Every row comes from one small tree of marks. The marks that hang from a mark follow it in brackets, in the order of their numbers. Every link used is in the known rows. Which tree was each row made from?
Known rows:
Q504[Q661[Q863]]: [ 1.40  0.12 -0.77  0.41  0.81  0.53  1.70  1.10 -0.25  0.00  0.29 -0.95
 -0.53 -1.32 -0.47 -0.42 -3.41 -0.03 -0.30 -1.58 -0.36 -0.84  0.34  0.02
  2.00 -3.22  0.53 -0.51]
Q592[Q566[Q661[Q634]]]: [ 2.79 -0.56  0.57 -2.01  0.62 -0.19 -0.46  1.30  0.16  0.45  0.34  0.05
 -0.63  0.69  1.66  0.44  0.72  0.87 -0.45 -1.00 -0.91 -0.47 -0.26  0.71
 -2.75 -0.85 -0.47 -0.29]
Q462[Q225[Q504[Q661[Q634]] Q810[Q721]]]: [-0.49 -0.82 -0.22  1.61  0.23  0.60 -0.94  0.32  0.60 -1.83  0.65 -0.44
  3.32 -0.28 -2.97  0.41  3.31 -1.18  0.18  1.43  0.41  0.28  0.88 -0.61
  0.94  1.08  0.35  0.81]
Q721[Q810[Q225[Q462 Q504[Q661[Q634]]]]]: [ 1.41  1.06  0.66  1.73 -0.55  0.30 -0.91  1.17 -0.25 -0.55  1.18 -0.88
  1.88 -0.36 -0.24  1.00  0.42  0.30  0.24  1.48  1.07  0.65  0.41 -0.61
  2.27  0.49  0.78  0.98]
Q504[Q225[Q462] Q661[Q634 Q863]]: [ 4.29  0.11 -0.03  1.57 -2.17 -0.14 -0.59  1.00 -0.32 -0.33  0.39 -0.99
 -0.21 -1.28  0.01 -1.38 -1.30  0.99 -1.32 -0.06  1.70 -2.76 -0.92  0.64
  1.26 -1.62  0.78  0.12]
Q721[Q810[Q225[Q462 Q504]]]: [-4.98  1.81  1.03  0.07 -0.10 -0.35  0.03 -0.39 -0.61 -1.02 -1.32 -0.27
  1.03  0.44  1.01  1.03 -0.46  0.24  1.02  1.02  0.30  1.63  0.12 -0.80
  1.44  2.11  0.42  0.63]
Q566[Q592[Q634] Q661]: [ 6.96  1.14 -0.07 -1.89  0.85 -0.61  1.72  0.40  0.25  3.88 -0.12  2.58
 -1.28  1.41  1.52  2.57 -0.01  0.96  0.79 -0.15 -1.19 -0.89 -0.78  0.84
 -2.88  1.07 -0.31  0.10]
Q462[Q225[Q810]]: [-3.03 -0.24  0.93 -0.11  1.01 -0.82  0.50 -0.75  0.05 -1.47 -0.84  1.07
  0.70  1.25 -0.34 -0.20  1.20 -0.39  0.68 -0.14 -1.18  0.72  0.29 -0.36
 -5.00  0.85  0.31  0.30]
Q810[Q225[Q462 Q504[Q661[Q634]]] Q721]: [ 2.07 -0.25  1.02  1.30 -0.92  1.02 -1.02 -0.36  0.37  0.11 -0.14 -0.76
  0.83 -1.68 -0.89  1.33  0.94  1.22 -0.66  2.21  1.96 -1.57  0.88 -0.21
  5.05  1.76 -0.02  0.02]
Q225[Q462 Q504[Q661] Q810[Q721]]: [-0.58 -1.56 -0.61 -0.23  0.09  1.17 -0.69 -0.69 -0.23 -0.77 -1.30  0.37
  2.34  0.00 -0.30  0.73  1.29  0.72  0.03  1.75  0.67  0.52  1.26 -1.33
  2.58  0.58 -0.31 -0.10]
Q661[Q634[Q592]]: [ 2.84  0.12 -0.42 -1.96  0.51 -1.36  0.75  0.15  0.78  2.41  0.86  0.62
 -2.45 -0.98  0.51 -0.10  1.22 -1.63 -0.35  0.46 -0.77  0.33 -0.80  0.89
 -5.14 -0.06 -1.41  0.47]
Q462[Q225[Q504[Q661[Q863]] Q810]]: [-3.82 -0.04 -0.29  2.32  0.62  0.69  0.54  0.38 -0.41 -3.35  1.02 -0.85
  2.09  0.69 -2.53 -0.86 -1.68 -1.15  1.16 -0.45 -0.65  1.11  0.82 -0.84
  2.62 -1.48  0.94  0.55]
Q504[Q225 Q661[Q634[Q592] Q863]]: [ 5.21  0.90 -1.74  1.31 -1.48 -0.40  0.54  0.78  0.45  0.48  3.73  0.48
 -1.51 -1.52 -1.36 -1.47 -1.04 -1.90 -1.78 -0.16  0.80 -1.62 -1.51  1.42
 -0.45 -1.70 -0.17  0.78]
Q810[Q225[Q504] Q721]: [-4.46  1.05  0.21  0.02  0.27  0.31  1.07 -1.30  0.48 -0.55 -1.36 -0.61
 -0.06 -1.15 -0.74  1.29  0.07 -0.45  0.10  0.77  0.80  0.10  0.53 -0.28
  4.09  2.84 -0.01 -0.26]
Q721[Q810]: [-2.38  1.28 -0.66 -1.43  1.26 -0.70  1.18  0.86 -0.27  0.82 -1.25 -0.10
  1.09 -0.27  1.20  0.71  0.24 -1.17  0.51 -0.98 -1.05  1.58 -0.35 -0.29
 -3.50 -0.54  0.20  0.32]
Q661[Q863]: [-2.94  0.57 -0.47 -0.85  0.54 -0.75  1.67  0.39 -0.32  0.13 -1.61 -1.36
 -0.79 -1.21  0.86 -0.64 -2.88 -0.23  0.54 -1.63 -0.69 -0.04 -0.29  0.36
 -0.03 -1.79 -0.08 -0.42]
Q661[Q634[Q592[Q566]] Q863]: [-2.83 -0.23  0.04 -1.33 -0.32 -1.98 -1.29  0.79  0.42  1.65  2.37  0.76
 -1.11 -0.94  1.48 -1.57 -0.95 -1.56 -0.04 -1.06 -2.13  0.75 -1.18  1.94
 -3.34 -1.63 -0.92  0.06]
Q462[Q225]: [-1.76  0.60  1.74 -0.60  1.06 -0.29  1.15 -0.53  0.17 -0.20 -1.76  0.47
 -0.99  0.08 -0.59  0.31  0.13 -0.43  0.12 -0.54 -1.18 -0.50 -0.12 -0.33
 -2.89  0.96  0.70 -0.20]
Q863[Q592[Q566]]: [-1.33 -0.54  1.03 -2.34  0.83 -0.75 -1.06 -0.45  0.33  1.89 -1.07  1.15
 -3.37  1.20  1.53 -0.25  0.18 -0.72  0.12 -0.95 -0.49  0.70  0.41  0.15
 -2.26  0.31  0.21 -1.34]
Q225[Q462 Q810]: [-1.25 -1.17  0.51 -1.69  0.22 -0.96 -0.14 -0.83 -0.45 -0.02 -2.41  0.66
  0.23  0.89  2.31 -0.36  0.52  1.27  0.52  0.57 -0.36  0.57  0.30 -0.40
 -4.44  0.01 -0.60 -0.18]
Q661[Q634 Q863]: [-1.05  0.33 -0.49 -0.54 -0.11 -1.38  0.80  1.31  0.06  0.77 -0.88 -2.42
 -0.47 -1.71  0.81 -0.93 -1.37 -0.29  0.58 -1.12 -0.06 -0.33 -0.39  0.91
 -1.12 -1.92 -0.30  0.06]
Q863[Q592[Q566[Q661[Q634]]]]: [ 3.76 -0.71  0.41 -2.63  0.10 -0.42 -0.99  0.72  0.24  1.51  0.13  0.24
 -2.94  1.70  0.73  0.65  1.12  0.31 -0.18 -0.58  0.70 -0.20  0.38  0.60
 -2.21 -0.05 -0.87 -0.71]
Q863[Q592[Q566 Q634]]: [ 0.11 -0.12  1.91 -1.70  0.37 -1.79 -1.68  0.10  0.79  4.04 -1.34  1.20
 -2.35  0.67  1.17 -0.07  1.30 -0.62  0.78 -1.37 -1.17  0.10 -0.26  0.54
 -3.23  1.57  1.15 -1.24]
Q810[Q225[Q462 Q504[Q661[Q863]]] Q721]: [-2.76  0.26  0.40  1.80 -1.16  1.30  0.04 -0.75 -0.38 -1.24 -0.36 -0.70
  1.05 -1.76 -1.23  0.82 -2.86  1.27 -0.32  0.98  1.35 -1.35  0.92 -0.10
  8.52  0.61  0.23 -0.40]
Q462[Q225[Q504[Q661] Q810[Q721]]]: [-2.22 -0.61 -0.25  1.32  0.79  1.24 -0.06 -0.63  0.25 -2.14  0.04  0.59
  2.79  0.25 -2.99  0.81  1.94 -1.10  0.10  0.94 -0.26  0.58  1.15 -1.20
  2.07  1.28  0.50  0.34]
Q462[Q225[Q504 Q810]]: [-5.29  0.14  0.64  0.09  1.17 -0.41  0.59 -0.72 -0.04 -2.63 -1.10 -0.30
  1.18  1.57 -1.11 -0.32  1.33 -1.21  1.48  0.39 -0.91  2.02  0.48 -1.12
 -1.73  1.57  0.33  0.62]
Q592[Q566[Q661[Q863]] Q634]: [-0.49  0.43  0.88 -1.07 -0.06 -0.87 -0.08  1.45 -0.20  1.22 -0.38  0.01
  0.79  0.02  0.98  0.24 -1.87  1.09  0.71 -2.73 -2.22 -0.90 -0.87  1.23
 -0.02 -0.75  0.61 -0.68]
Q634[Q661]: [ 2.41  0.20  0.62 -1.35  1.42  1.36  1.71 -0.40 -0.25  0.74 -1.69 -1.35
 -1.92  0.20  1.19  0.35  0.66  1.19 -0.74 -1.49 -0.83  0.05 -0.79 -0.66
 -3.01 -0.58 -0.72 -0.47]

Write each row's tree:
[-0.84 -0.83 -1.44  1.49 -2.29  0.28 -0.65 -0.71 -0.49 -1.40 -0.04  1.05
  2.33 -0.77 -0.25 -0.80 -0.45  1.01 -1.33  0.50  1.59 -2.03 -0.20  0.40
  1.87 -0.35  0.36 -0.06] => Q504[Q225[Q462 Q810[Q721]] Q661[Q863]]
[-2.84  0.19  1.23 -0.94 -0.38 -2.03 -1.46  0.61  0.35  3.31 -0.98  0.22
 -1.57  0.01  0.75 -0.86 -1.14 -0.56  1.36 -2.32 -1.24  0.01 -0.41  1.20
 -0.65  0.08  1.09 -1.20] => Q661[Q863[Q592[Q566 Q634]]]
[-6.99 -0.28  0.15  0.02  0.59 -0.18 -0.01 -1.26  0.26 -1.96 -1.80  0.14
  2.41  0.40 -1.85  0.55  2.67 -1.24  1.00  0.94 -0.52  1.30  0.73 -0.90
 -0.04  2.80 -0.06  0.32] => Q462[Q225[Q504 Q810[Q721]]]
[ 0.89 -0.41  1.20 -1.99  1.22  0.74 -0.41 -0.94  0.12  1.59  1.61  1.80
 -2.65  1.01  1.73 -0.28  1.06 -0.03 -1.37 -1.40 -2.84  1.07 -1.50  0.39
 -5.28 -0.37 -1.49 -0.44] => Q634[Q592[Q566] Q661]
[ 3.72 -0.68 -0.21  0.83 -0.83  0.46 -0.29 -0.69 -0.37 -1.27  0.13  1.64
  0.43  1.06  0.56 -0.90  0.73  1.01 -1.38  0.80  1.11 -1.27 -0.22 -0.52
 -2.05 -0.25  0.69  0.16] => Q504[Q225[Q462 Q810] Q661]
[-3.37 -1.29 -1.36  0.64 -0.72  0.71 -0.60 -0.13 -0.69 -1.47 -1.12 -0.73
  3.01 -0.72 -0.59 -0.10 -1.13  0.66  0.61  0.88  0.56  0.35  1.10 -0.62
  4.74 -0.77 -0.39 -0.07] => Q225[Q462 Q504[Q661[Q863]] Q810[Q721]]
[-2.27 -0.14  0.46 -1.30  0.46  0.42 -0.36 -0.43 -0.29  1.10  1.96  0.76
 -2.01  0.25  1.44 -1.13 -1.30 -0.11 -0.87 -2.27 -2.91  0.98 -1.65  1.01
 -2.90 -1.72 -1.32 -0.47] => Q634[Q592[Q566] Q661[Q863]]
[ 5.81  1.13  1.07 -0.84  1.16  0.12  0.92 -0.18  0.34  4.56 -0.38  1.26
 -1.67  0.93  2.15  1.43  1.65  1.16  0.40 -0.84 -1.87 -0.33 -1.69  0.34
 -4.46  1.03 -0.30 -0.05] => Q566[Q592[Q634[Q661]]]
[ 0.08 -0.61 -1.96  1.58  0.24 -0.02  0.15  1.84 -0.10 -1.83  1.63 -2.75
  2.06 -0.38 -0.95 -1.48 -0.71 -0.99  1.00 -0.13  0.47  1.36  0.59 -0.20
  2.18 -2.76 -0.05  0.79] => Q225[Q504[Q661[Q634 Q863]] Q810]
[ 0.18  0.64 -0.14  1.32  0.58  1.76  1.00 -0.66  0.50 -0.59  0.67 -0.08
  0.05 -1.36 -2.04  1.50 -0.63 -0.29 -0.75  0.82  1.03 -0.61  1.01 -0.61
  6.32  1.33  0.49 -0.30] => Q810[Q225[Q504[Q661]] Q721]
[ 0.26 -0.49  0.69 -2.09  0.46 -1.55 -1.47  0.31  0.86  2.39  2.00  1.65
 -1.81 -0.22  1.72 -0.76  1.34 -1.61 -0.60 -0.19 -2.22  0.84 -1.04  1.30
 -5.50 -0.21 -0.79 -0.04] => Q661[Q634[Q592[Q566]]]
[ 4.61  0.26  0.93  0.80 -0.69  0.51 -0.51 -0.46  0.45  0.57  2.74  0.87
 -2.13 -0.37 -0.91  0.42 -0.13 -0.08 -0.79  2.38  0.91 -0.39  0.22  0.10
  1.54  1.04 -0.80  0.71] => Q810[Q225[Q462 Q504[Q661[Q634[Q592]]]]]
[ 1.48  1.69 -0.53  2.20  0.42  0.38  0.25  1.70  0.25 -0.73  2.49 -1.39
  1.70 -0.48 -1.14  0.96  0.48 -1.25  0.19  0.53  0.90  1.30  0.40 -0.37
  2.37 -0.22  1.07  1.24] => Q721[Q810[Q225[Q504[Q661[Q634]]]]]
[ 6.89  0.44 -0.46  1.13 -0.46  0.39  0.50  1.04  0.55  0.06  1.17 -0.53
 -0.84 -0.88 -0.80 -0.72  1.05 -0.65 -1.88 -0.09  1.46 -1.98 -0.87  0.18
 -1.14 -0.76  0.93  0.25] => Q504[Q225 Q661[Q634]]
[ 0.23 -0.07  1.00  0.86 -0.43  1.71 -0.12 -1.22 -0.01 -0.33 -0.69  0.35
  0.23 -1.11 -0.96  1.64 -0.63  1.35 -0.77  1.74  1.40 -1.29  1.08 -0.77
  6.04  2.02  0.29 -0.39] => Q810[Q225[Q462 Q504[Q661]] Q721]
[ 1.19 -0.53  0.36  1.90  0.77  0.40 -0.47  0.81  0.37 -2.27  1.45 -0.95
  1.88  0.89 -2.49 -0.44  2.24 -1.16  0.60  0.92 -0.04  0.91  0.79 -0.98
 -0.86 -0.16  0.65  1.00] => Q462[Q225[Q504[Q661[Q634]] Q810]]
[-2.82  0.79  1.99 -0.21 -0.01  0.05  0.35 -1.38 -0.23 -0.81 -2.01 -0.49
 -1.45  0.23  0.89  0.42 -1.18  1.24  0.50  1.21  0.68  0.14  0.39 -0.72
  2.44  2.23  0.12 -0.23] => Q810[Q225[Q462 Q504]]
[ 3.38 -1.45 -0.09  0.30  0.10  0.30 -1.17  0.81 -0.13 -0.84 -0.02 -1.18
  1.30  0.57  0.31 -0.58  1.57  0.67  0.52  1.60  0.87  0.78  0.91 -1.07
 -0.21 -0.77 -0.23  0.58] => Q225[Q462 Q504[Q661[Q634]] Q810]
[-0.65 -1.02 -1.16  0.33 -0.58  0.36 -0.57 -0.24 -0.77 -0.95 -0.49 -0.74
 -0.93  1.40 -0.71 -0.86 -1.81  0.13  1.29  0.75  1.75  1.15  1.63 -0.93
  3.42 -1.24 -0.47 -0.24] => Q225[Q462 Q504[Q661[Q863[Q592]]] Q810]
[-2.36 -0.65 -0.45 -0.68 -1.72 -0.80 -0.81 -1.88 -0.13 -0.65 -2.29  1.68
  1.52  0.11  1.17 -0.20  2.47  0.81 -0.91  1.30  1.22 -1.12 -0.59  0.07
 -2.31  2.56 -0.16 -0.07] => Q504[Q225[Q462 Q810[Q721]]]
[ 0.96 -0.45 -2.57  2.20 -1.93 -0.30 -0.50  0.74  0.29 -1.32  1.78 -0.49
  2.86 -1.64 -1.34 -1.19  0.98 -0.74 -1.26  0.03  1.76 -1.57 -0.43  1.11
  0.87 -1.05  0.35  0.59] => Q504[Q225[Q810[Q721]] Q661[Q634 Q863]]
[ 2.29 -1.00 -0.73  0.76 -1.40  0.61 -0.78 -1.21 -0.10 -0.72 -0.55  2.12
  1.65 -0.07 -0.12  0.07  1.84  0.94 -1.81  1.28  1.57 -1.81 -0.08 -0.27
 -0.36  1.09  0.37 -0.10] => Q504[Q225[Q462 Q810[Q721]] Q661]
[ 4.00 -1.29 -0.72 -0.31 -0.20  0.04 -1.07  0.04  0.14  0.25  2.20  0.89
 -0.04  0.71 -0.22 -0.44  1.70 -0.79  0.05  2.29  0.26  1.34  0.32 -0.38
 -1.97 -0.42 -1.38  0.99] => Q225[Q462 Q504[Q661[Q634[Q592]]] Q810]
[ 4.21  0.85 -1.66 -1.18 -0.08 -0.67  1.62  1.28 -0.22  1.55  1.15  0.33
 -1.45  0.58  1.55  1.35 -2.06  0.79  0.64 -0.11  0.25 -0.66 -0.40  1.52
 -0.87 -1.69 -1.37  0.48] => Q566[Q592 Q661[Q634 Q863]]
[-2.39 -0.14 -1.58 -0.26 -0.72 -0.71  0.33 -1.36  0.34 -0.92 -0.96  1.00
  1.42 -0.26  0.10 -0.33  2.40 -0.84 -1.02  0.42  0.88 -0.40 -0.73  0.21
 -2.31  1.92  0.06  0.10] => Q504[Q225[Q810[Q721]]]
[-4.95 -0.51 -1.38 -1.23  0.82 -0.23  0.40 -0.75  0.22 -0.85 -1.80 -0.65
  2.02 -0.17 -0.02  0.35  1.99 -1.04  0.88  0.76 -0.16  1.83  0.58 -0.79
  0.50  1.52 -0.75  0.05] => Q225[Q504 Q810[Q721]]
[-2.83  0.34  0.54  1.73 -0.05  0.74 -1.05 -0.08  0.07 -0.87  2.40 -0.11
 -2.42  0.78 -1.14 -0.64 -3.42 -0.73  0.21 -0.73  0.73  0.72  1.17  0.16
  6.91 -0.69  1.08 -0.90] => Q810[Q225[Q504[Q661[Q863[Q592[Q566]]]]]]
[ 3.29  0.86 -0.67 -1.38 -0.56 -0.85  1.55  0.65 -0.21  2.53 -1.59 -0.81
 -2.39  0.36 -1.05  1.13 -1.72  0.44  1.26 -1.61  0.74 -1.31  0.07  0.76
  0.64  0.19 -0.35 -0.67] => Q566[Q661[Q863[Q592[Q634]]]]
[-0.85 -0.25  0.10 -0.50 -1.07 -0.91 -0.18 -1.35 -0.38 -1.15 -1.63  1.18
  0.01  1.28  1.72 -1.22  1.47  0.80 -0.45  0.79  0.79 -0.48 -0.73 -0.26
 -4.01  1.30  0.20  0.14] => Q504[Q225[Q462 Q810]]
[ 5.57 -0.96 -0.23  1.25 -1.46 -0.20 -1.20  0.26  0.03 -0.89  0.77  0.57
  0.95  0.54  0.46 -1.21  2.04  0.88 -1.41  1.29  1.77 -1.45 -0.41  0.03
 -3.24 -0.32  0.53  0.63] => Q504[Q225[Q462 Q810] Q661[Q634]]
[ 3.16 -0.93 -1.27  0.72  1.02  0.42 -0.10  1.33  0.32 -1.09  1.29 -1.70
  1.45  0.24 -0.67 -0.69  1.68 -0.98  0.53  0.64  0.50  1.48  0.81 -0.78
 -0.10 -1.39 -0.07  0.73] => Q225[Q504[Q661[Q634]] Q810]
[-0.54  1.29  0.68  1.53  0.04  1.06  0.04  0.25 -0.56 -1.00  0.44  0.25
  1.36  0.33 -0.20  1.37 -1.08  0.41  0.21  0.96  0.66  0.93  0.67 -1.04
  3.56  0.57  1.08  0.57] => Q721[Q810[Q225[Q462 Q504[Q661]]]]
[ 2.67  1.39  0.44  0.05  0.35 -0.21  0.99  0.32 -0.04  4.02 -0.10  0.21
 -0.98  0.24  1.68  0.67 -0.78  1.26  0.90 -1.63 -1.93 -0.50 -1.78  0.98
 -2.27 -0.40 -0.26  0.00] => Q566[Q592[Q634[Q661[Q863]]]]
[-1.16  0.05 -0.67 -2.27  0.16 -0.35  0.59  0.14 -0.39  0.24  2.09  2.12
 -1.79  0.67  0.76  0.10 -2.91 -0.32 -0.38 -1.60 -2.13  0.36 -0.72  1.43
 -1.00 -1.61 -1.46 -0.30] => Q634[Q592[Q566[Q661[Q863]]]]
[-1.39  1.29 -0.29  2.40  0.30  1.23  1.60  0.38 -0.15 -2.00  1.51 -1.76
 -0.58 -0.88 -1.57 -0.23 -4.18 -0.29  0.15 -0.55  0.67 -0.01  0.65 -0.26
  6.65 -1.34  0.86 -0.05] => Q810[Q225[Q504[Q661[Q863]]]]
[-1.49  0.27  1.94 -0.01  0.24 -0.27 -0.93  0.80 -0.18  2.07 -0.64 -1.15
  0.56 -0.41  1.66 -0.97 -0.28  1.44  0.28 -3.33 -2.99 -0.29 -1.71  0.80
 -1.76 -0.83  0.65 -0.77] => Q592[Q566 Q634[Q661[Q863]]]
[ 1.79  0.42  1.59  1.13  0.14  1.50  0.34 -0.71 -0.22 -1.02 -0.07 -0.04
 -1.24  0.00 -0.21  0.69 -1.67  1.37 -0.33  1.22  0.98 -0.58  0.89 -1.07
  4.63  0.70  0.68 -0.21] => Q810[Q225[Q462 Q504[Q661]]]
[-2.13 -0.34  0.71 -1.14  0.20  0.48 -0.77 -0.31 -0.44  1.08 -0.40 -0.87
 -3.14  1.12  1.20 -0.91 -1.10  0.64 -0.10 -2.49 -0.70  0.54 -0.42  0.32
 -0.57 -1.51 -0.51 -1.26] => Q634[Q661[Q863[Q592[Q566]]]]
[ 0.64  0.28 -0.45 -0.94  0.19  0.75  1.41 -0.50 -0.48  1.25 -1.49 -1.95
 -3.81  0.41 -0.07 -0.24 -1.18  0.70  0.14 -1.90  0.78  0.07 -0.23 -0.12
 -0.43 -1.22 -1.16 -0.79] => Q634[Q661[Q863[Q592]]]
[-2.76 -1.49 -0.07 -1.80 -0.22 -0.81 -0.60 -1.34 -0.20  0.52 -2.97  1.17
  1.52 -0.16  1.68  0.56  1.81  1.32  0.17  1.19  0.02 -0.10  0.43 -0.17
 -2.79  1.20 -0.85 -0.30] => Q225[Q462 Q810[Q721]]
[-5.26 -0.36 -0.88  2.17 -0.01  0.80  0.03 -0.06 -0.17 -2.92  0.33 -0.32
  3.37 -0.40 -3.22  0.05 -0.63 -0.99  0.75  0.10 -0.21  0.52  0.99 -0.53
  4.31 -0.17  0.56  0.33] => Q462[Q225[Q504[Q661[Q863]] Q810[Q721]]]
